What can hang from each mark
tulo: rizun
figog: givud mami
tosef: givud
zomer: rizun
gelik: rizun
rizun: fomug gelik mami talaf
figapak: givud mami vurot
mami: figapak figog
givud: figog tosef
talaf: rizun

Each row was made from one small tree. Brackets hold a mark, then the marks that hang from it, in alphabetical order. Every link used is in the known rows. Write each row's tree.
Known rows
(givud (figog (mami figapak))): [ 1.84  0.07 -1.58 -1.45 -2.52 -1.22 -1.01  0.62 -0.44  0.17  0.28 -0.04
  3.83  0.01  0.64  0.21 -1.31 -1.18  1.83  0.93  1.34 -0.61]
(gelik (rizun fomug mami talaf)): [ 3.25  2.47 -2.84 -0.73 -0.23  1.18 -2.22  1.39  0.11 -0.24  1.20  1.84
  0.75 -4.43  0.74  2.19  0.45 -1.95 -0.05 -0.06  1.86 -0.53]
(figog (mami (figapak (givud tosef) vurot))): [ 1.21  1.71 -4.13 -0.47 -2.54 -1.30  0.01  0.10 -2.07  0.62  1.30  0.37
  3.22 -0.15  0.28  0.41  1.02  1.04  1.95 -2.09  2.49  0.71]
(tosef (givud figog)): [ 1.27 -0.46 -1.38 -0.33  0.50 -1.06  1.43  0.58  1.70  0.60 -0.84  0.07
  0.93  0.38  0.13  1.07 -0.14 -0.14 -1.49 -0.55  0.98  0.08]
(talaf (rizun fomug)): [ 1.34  2.07 -1.64 -0.58 -0.21  0.57  0.50 -0.15  0.08 -0.01  0.00  0.63
 -0.35 -2.23 -0.15  0.79 -0.20 -1.29  0.00  0.31  0.04  1.26]
(mami figapak (figog (givud tosef))): [ 3.00  0.79 -2.11 -0.77 -1.74 -0.72 -0.54  0.60  0.98  0.78  0.39  1.94
  4.53 -0.22  0.04 -1.44  0.16 -1.31  0.47  1.29  2.01 -0.69]
(rizun fomug gelik (mami (figapak vurot) figog) talaf): [ 3.89  1.96 -6.81  0.81 -2.38 -1.56 -3.78  1.93  0.29 -0.02  1.50  2.20
  4.66 -1.86  0.99  3.73 -1.25 -1.00 -1.19  0.28  2.86  1.06]
(talaf (rizun fomug (mami figapak (figog (givud tosef))))): [ 4.61  2.88 -4.34 -2.02 -2.29  0.34 -1.04  0.59  0.94  0.27  0.93  3.03
  4.29 -3.00 -0.11  0.42  0.42 -2.93  0.48  1.29  4.05  0.60]
(figog givud (mami figapak)): [ 2.46  2.11 -1.09 -0.73 -3.73 -0.56 -3.53  0.46 -0.93  0.77  2.23 -1.09
  2.13 -0.98  0.29  1.45 -0.62 -1.34  2.95  0.67  1.06 -0.88]
(rizun fomug gelik (mami (figapak vurot)) talaf): [ 3.18  2.30 -6.21  0.51 -3.19 -0.91 -4.36  1.44 -1.04 -0.35  1.56  1.70
  2.26 -2.28  0.85  4.83 -1.00 -0.23 -1.12 -0.68  2.33  1.18]
(tulo (rizun fomug gelik mami)): [ 0.81  1.64 -2.58 -0.03 -1.48  0.17 -3.19  0.22 -0.45 -0.43  0.68  0.51
  1.60 -3.43 -1.77  2.44  0.11 -1.70 -1.57 -0.19  0.01 -0.42]
(talaf (rizun fomug gelik mami)): [ 2.17  1.47 -2.94 -0.17 -0.82  0.89 -2.24  0.48  0.10 -0.78  0.70  1.44
 -0.84 -3.34 -0.39  2.76 -0.85 -1.51 -0.65  0.11  0.39  1.87]
(gelik (rizun fomug (mami figog) talaf)): [ 4.06  2.11 -3.47 -0.48  0.54  0.51 -1.60  1.94  1.44  0.08  1.17  2.34
  3.22 -4.01  0.87  1.09  0.22 -2.74 -0.09  0.87  2.45 -0.66]
(figapak givud): [-0.27 -0.02 -0.38  1.31  0.10 -0.28  0.62  0.62 -0.21  0.53  0.63 -0.03
 -0.07 -0.55  1.13  0.35  0.90  0.78 -0.67 -0.96  0.66  0.19]
(tosef (givud (figog mami))): [ 1.60  0.16 -1.42 -0.75 -0.28 -0.90  0.07  0.84  1.05  0.69  0.16 -1.01
  1.06 -0.59 -0.17  1.69 -0.72 -0.55  1.02 -0.94  1.18 -0.31]
(gelik rizun): [ 1.71  0.86 -0.73 -0.77  0.59  0.21  0.23 -0.25  0.15  0.16  0.17  0.45
  0.98 -0.91 -0.12 -1.21  0.55 -1.33  0.39  0.54 -0.98 -0.22]
(mami figapak): [ 1.27 -0.12 -0.56 -0.35 -2.33 -0.81  0.12 -0.23 -0.47  0.22  0.12  0.06
  2.38  1.50  0.30  0.09  0.00 -0.50 -0.01  0.53  0.68  0.09]
(gelik (rizun fomug (mami (figog (givud tosef))) talaf)): [ 4.99  3.37 -4.43 -1.19  0.31  1.30 -2.91  2.19  1.56  0.29  1.46  3.69
  2.96 -6.11  0.45  0.65  0.63 -2.77  0.50  0.70  3.28 -1.28]
(givud (figog (mami (figapak vurot))) tosef): [ 1.64  1.28 -4.79 -2.45 -2.05 -1.48 -0.35  0.09 -1.16  0.03 -0.29  1.27
  4.66 -0.12 -0.16 -0.47 -0.66 -0.01  1.92 -0.43  2.42  0.21]
(zomer (rizun gelik (mami (figapak (givud figog tosef))))): [ 2.52 -0.68 -4.93 -1.06 -0.88 -0.21 -0.44  2.03 -0.50 -0.42  1.10  2.98
  5.00 -0.80  1.36  0.86  0.26 -1.41 -2.35  0.51  2.94  0.30]
(figapak (givud tosef) (mami figog) vurot): [ 0.12  1.34 -4.16 -0.63  0.77 -1.53  1.37  2.39 -0.46  0.86  0.44  1.03
  2.68 -0.37  0.00 -0.89  1.57  2.11 -0.07 -2.06  3.19  0.65]
(figog mami): [ 0.36  0.63 -0.02 -0.48 -0.84  0.08 -1.41  0.24 -0.67  0.06  0.96 -0.98
  0.14 -0.94 -0.29  0.62 -0.55 -0.44  2.49 -0.33  0.16 -0.35]
(talaf (rizun fomug gelik (mami figog))): [ 2.99  1.15 -3.53  0.11  0.00  0.21 -1.63  0.94  1.40 -0.47  0.69  2.01
  1.54 -2.96 -0.26  1.66 -1.08 -2.24 -0.74  1.09  0.96  1.75]
(talaf (rizun fomug gelik (mami figapak))): [ 3.48  1.32 -3.50 -0.57 -3.13  0.05 -2.08  0.22 -0.38 -0.58  0.91  1.57
  1.54 -1.81 -0.10  2.85 -0.84 -2.03 -0.68  0.62  0.97  1.93]
(tulo (rizun mami talaf)): [ 0.56  0.43 -2.17  0.42 -1.36  1.01 -1.78  0.13 -0.14 -0.66  1.43  0.46
  2.05 -1.87 -0.86  1.21 -1.15 -0.72 -1.51  0.01  2.25 -0.66]

Which tree is each row?
[ 0.12  1.42 -4.60 -0.81  0.35 -0.91  0.09  0.90 -0.92  0.33  0.24  1.19
  2.15 -2.22  0.63 -0.18  0.27  1.34  1.27 -1.95  2.49  0.35] -> (figapak (givud (figog mami) tosef) vurot)
[ 3.81  2.68 -4.04  0.18 -0.64  0.39 -3.92  1.35  1.62  0.05  1.77  1.85
  1.16 -4.50  0.08  2.39 -1.12 -2.69 -0.32  1.51  1.20  1.06] -> (talaf (rizun fomug gelik (mami (figog givud))))
[ 1.66  1.55 -3.52  1.11 -1.78  0.80 -4.03  1.07 -0.23 -0.63  1.33  1.19
  1.41 -4.43 -1.03  3.48 -1.37 -1.37 -2.07 -0.21  0.72 -0.39] -> (tulo (rizun fomug gelik mami talaf))
[ 0.75  1.30 -3.64  0.73 -2.04 -2.04  0.38 -0.02 -1.37  0.89  1.05 -0.12
  2.94  1.29  1.30  0.92  1.12  1.15 -0.72 -1.15  1.77  1.04] -> (mami (figapak givud vurot))
[ 2.58  1.48 -4.77 -1.33 -2.49 -2.67 -0.20  0.19 -0.05  0.99  0.50 -1.03
  4.07  1.28  0.03  2.28 -0.55 -0.22  0.97 -1.14  2.32  0.58] -> (tosef (givud (figog (mami (figapak vurot)))))
[ 2.18  3.52 -3.84 -0.95 -3.60 -1.43 -3.97  0.05 -1.52  0.90  2.42 -1.28
  2.77 -0.64  0.25  1.87 -0.48 -0.49  2.89 -0.10  1.55 -0.10] -> (figog givud (mami (figapak vurot)))
[ 1.15 -0.37 -1.35  0.19 -1.85 -0.50  1.76  0.24 -0.75  0.47  0.01  1.54
  2.46  0.41  0.63 -0.73  1.34  0.68 -0.53 -1.08  1.86  0.29] -> (mami (figapak (givud tosef)))
[ 1.19  2.88 -4.28 -1.83  0.10 -1.11 -1.48  2.25 -0.03  0.91  0.84  0.98
  2.34 -1.39 -0.72 -0.52  0.57  0.86  0.99 -0.67  2.78 -0.19] -> (figapak (mami (figog (givud tosef))) vurot)
[ 3.74  2.19 -4.03  1.46 -0.80  0.35 -5.85  2.98  1.65  0.10  2.22  2.09
  1.22 -5.24  1.07  3.92 -1.51 -1.70 -0.67  0.95  1.99 -0.46] -> (rizun fomug gelik (mami (figog givud)) talaf)
[ 1.48  1.84 -2.68 -0.23  0.55  0.17 -2.03  1.56 -0.52 -0.02  1.15  0.32
  1.08 -2.14  0.18  2.24  0.06 -2.22 -1.03  0.83 -1.28  0.06] -> (zomer (rizun fomug gelik))
[ 3.72  1.05 -4.68  1.05 -3.28 -0.71 -3.29  1.42  0.67 -0.12  1.52  1.80
  6.19 -2.55 -0.58  2.42 -1.57 -2.61 -2.14  1.31  1.90 -0.46] -> (tulo (rizun fomug gelik (mami figapak figog) talaf))
[ 1.02  0.60 -5.07 -0.74 -1.10 -1.87  1.67  0.42 -0.72  0.50 -0.58  2.24
  4.37  0.26  1.24 -0.74  0.81  1.24 -1.28 -1.10  2.95  0.69] -> (mami (figapak (givud figog tosef) vurot))
[ 3.01  2.51 -2.28 -0.04  0.09  0.70 -1.17  1.18  0.22  0.20  0.66  1.31
  0.63 -3.91  0.72  1.07  0.00 -1.64 -0.06  0.19 -0.08 -0.50] -> (gelik (rizun fomug talaf))
[ 3.63  2.78 -2.90 -1.09 -2.61 -0.87 -3.11  1.44  0.72  0.90  1.47  1.22
  4.44 -2.19  0.88  2.16  1.04 -2.67  0.43  1.34  3.60 -1.00] -> (rizun fomug (mami figapak (figog givud)))
[ 3.19  0.89 -3.77  2.05 -3.22 -0.32 -3.41  2.43 -0.61  0.03  2.04  1.78
  1.52 -3.11  1.99  4.71 -0.27 -0.23 -1.72 -0.90  2.40  0.57] -> (rizun fomug gelik (mami (figapak givud)) talaf)
[ 4.52  2.31 -3.41 -1.12 -2.54  0.36 -2.10  1.21 -0.32 -0.05  1.27  1.90
  3.13 -2.91  1.00  2.26  0.47 -2.49 -0.01  0.52  2.48 -0.49] -> (gelik (rizun fomug (mami figapak) talaf))
[ 1.57  2.03 -2.23 -1.29 -0.58  1.05 -0.54 -0.03 -0.06 -0.47  0.49  1.10
 -0.24 -2.80 -0.17  1.91  0.21 -1.60  0.01  0.01  2.10  1.25] -> (talaf (rizun fomug mami))
[ 1.81 -0.49 -1.49  1.25 -1.43 -1.79  1.34  0.85  0.64  1.03  0.82  0.57
  4.72  1.34  1.53 -0.63  0.68 -0.45 -0.72  0.55  1.86  0.12] -> (mami (figapak givud) figog)
[ 2.74  2.25 -4.86 -0.97 -1.60 -1.61 -0.87  0.16  0.40  0.90  0.67  1.80
  5.21  0.17 -0.05 -0.97  0.34 -0.51  0.48  0.55  2.49  0.08] -> (mami (figapak vurot) (figog (givud tosef)))
[ 0.66 -0.03 -1.45 -1.87  0.17  0.23 -0.13  0.72 -0.03 -0.32 -0.64  1.37
  1.58 -2.03 -0.37 -1.00 -0.84 -0.28  1.98 -0.23  1.35 -0.70] -> (givud (figog mami) tosef)
[ 1.35 -0.81 -2.35 -0.50 -1.21 -0.96  2.02  0.82 -0.05  0.37 -0.84  2.42
  3.74 -0.13  1.33 -1.21  0.66  0.42 -1.21 -0.33  2.37 -0.07] -> (mami (figapak (givud figog tosef)))
[ 1.51  0.30 -1.40 -0.23 -2.64 -0.40  0.37  0.51 -1.44  0.47  1.03  0.52
  2.60 -0.49  0.35 -0.05  0.82  0.22  1.99 -1.38  2.05 -0.02] -> (figog (mami (figapak (givud tosef))))
[ 1.99 -0.50 -3.46  1.80 -0.83  0.23 -2.85  1.06  1.35 -0.60  1.56  1.38
  3.81 -2.06 -0.98  1.01 -2.47 -1.40 -2.22  1.06  1.10 -0.17] -> (tulo (rizun gelik (mami figog) talaf))
[ 0.76  2.19 -2.27  0.74 -1.18  0.45 -1.34  0.48 -0.21  0.09  0.64  0.25
  1.90 -3.33 -0.74  1.47 -0.66 -1.08 -1.42 -0.01  0.42 -0.96] -> (tulo (rizun fomug talaf))
[ 1.64  0.65 -4.72  0.26 -0.92 -2.07  1.97  0.31 -0.09  0.90  0.26  1.89
  5.50  1.18  0.75 -1.35  1.33  0.72 -0.66 -0.81  2.89  0.94] -> (mami (figapak (givud tosef) vurot) figog)
[ 2.77  0.42 -3.35 -0.88 -2.05  0.68 -1.43  1.40 -0.79 -0.53  2.55  0.82
  4.04  0.46  1.39  2.16 -0.70 -2.12 -0.99  1.31  3.56 -0.16] -> (zomer (rizun (mami figapak) talaf))
[ 2.04  2.01 -3.73  0.98 -3.76 -0.17 -1.63  1.04 -1.09  0.39  1.99  0.83
  4.32 -2.87  0.65  2.99  0.70 -1.13 -2.14 -0.74  3.69 -0.74] -> (tulo (rizun fomug (mami (figapak givud)) talaf))
[ 0.26  0.25 -1.39  0.19 -0.12 -0.65 -0.58  1.41 -0.18  0.52  0.80 -0.20
  1.39 -1.99  1.44  0.50 -0.37  0.15  1.20 -0.56  1.36 -0.50] -> (figapak (givud (figog mami)))
[ 2.16  1.01 -2.90  1.08 -1.02  0.83 -4.15  2.06  0.12 -0.70  1.20  1.74
 -0.82 -4.03  0.57  4.28 -1.17 -0.52 -1.03 -0.47  1.14  0.31] -> (rizun fomug gelik mami talaf)
[ 1.29  1.98 -0.99 -1.12 -1.07  0.92 -2.68  0.55 -0.52  0.30  1.27  0.33
 -0.14 -3.01 -0.76  0.26 -0.16 -0.50  3.04 -0.53  1.01 -0.97] -> (figog (givud tosef) mami)
